Each row was made from one path, in order. Every step used is in the known rows, and no mark comes twice. Write each row's path.
In the rows, 128 means zero.
Known rows
k > r > e > q: [121 182 163 114 107  93 120 162 129 170 128 138 105  91  70  69 126 101]
k > q > e: [118 131 138 132 128 111  78 135 145 162  98 140 125  95  90  96 118 126]
s > m > r > e > q: [117 189 122  99  98 113 105 141 139 150 136 165 127 125 138  78 113 134]
k > r > e: [133 130 132  96  84  86 124 176 137 162 133 149 109 108  63  68 148 134]
m > r > k > q > e: [ 99 143 166  81 136 108  91 143 125 142 160 159 153  86 151 146 132 161]
q > e > r: [117 147 145 142  85  81  94 127 146  88 103 122 156  90 139 135 121 141]
r > e: [142 118 118 118  80 119 125 183 156 141 140 173 124 136  87  86 127 143]
m > q: [135 149 166 146 112 108  94 119 166 154 168 157 124 142  68 136 129  87]
q > e: [128 109 127 124 106 108  99 145 159 101 111 148 144 118  88 118 137 108]
m > s: [154 136 165 146  87 107  98 153 165 114 144 152 119 139  79 101 112 116]
r > e > q > m: [125 158  99 141 133 164  99 176 145 118 111 180 111 143  94  83  97 100]
q > e > r > k: [111 141 133 132  98  94 112 142 128  81 136 149 190  81 155 179 132 149]
s > m > q > k > r: [122 150  92 132 145  83  59  97 128 241 128 142 107  88  42 123 150  65]
m > q > e > r: [106 170 188 159 109  70  73 115 143 114 153 129 142  90 137 152  99  99]
s > m: [145 126  60 131  86 124 102 110 162 140  85 163 150 148  70 103 155 127]
r > k: [141 121 111 119 101 131 134 145 150 121 150 177 170 134  86 163 161 138]
s > m > r > k > q > e: [ 99 145 102  83 134 114  77 122 119 156 128 172 167  93 150 131 137 158]

Write each row's path
[130 165 104 151 141 161  87 124 156 105  87 159 124 150  78 118 121  88] => e > q > m
[122 177 136 167 127 135  67 145 120 124 132 166 140 106 147 138  81 164] => e > r > k > q > m > s
[107 168 157 152 108  85  72 115 135 149  91 114 138  67 140 114 103 159] => k > q > e > r
[116 175  98 102 129 115  80 149 126 204 136 158 109  94 137  95 111 124] => s > m > r > e > q > k
[115 149 126 101 134 142  64 120 151 145 106 155 102 145 118 103 128 167] => k > q > m > r
[113 165  93 151 128 146  82 122 122 138 103 165 157 111 140 156 120 179] => e > r > k > q > m
[127 137 151  76  96 113 126 139 149 106 179 169 162 135 133 169 165 166] => m > r > k
[124 178 142 129 148  93  89 116 128 209 104 111 101  65  49 122 145  78] => e > q > k > r
[135 124 114 110 124  86  91 131 138 201 107 122 104  81  43 122 167 111] => q > k > r
[115 171 114 119 135 131  98 169 125 138 101 158  95 115  70  68 118  91] => k > r > e > q > m
[133 141 117 149 149 163  72 165 130 137 139 192 127 132  96 120  97 131] => r > k > q > m > s
[112 144 122  92 125 143  76 173 139 160 131 176  90 139 136  68 105 180] => k > q > m > r > e
[122 181 155 136 135 119  80 193 122 124 129 160  81 111  79  50  79  75] => k > r > e > q > m > s
[122 122 110  81 104 138  97 184 151  97 143 184 108 160 135  91 124 162] => q > m > r > e
[135 175 145 168 140 151  72 146 153  91 115 162 108 146  84  99  83  73] => e > q > m > s
[134 150 103 149 111 114  80  99 159 167 137 170 138 148  69 120 133  83] => s > m > q
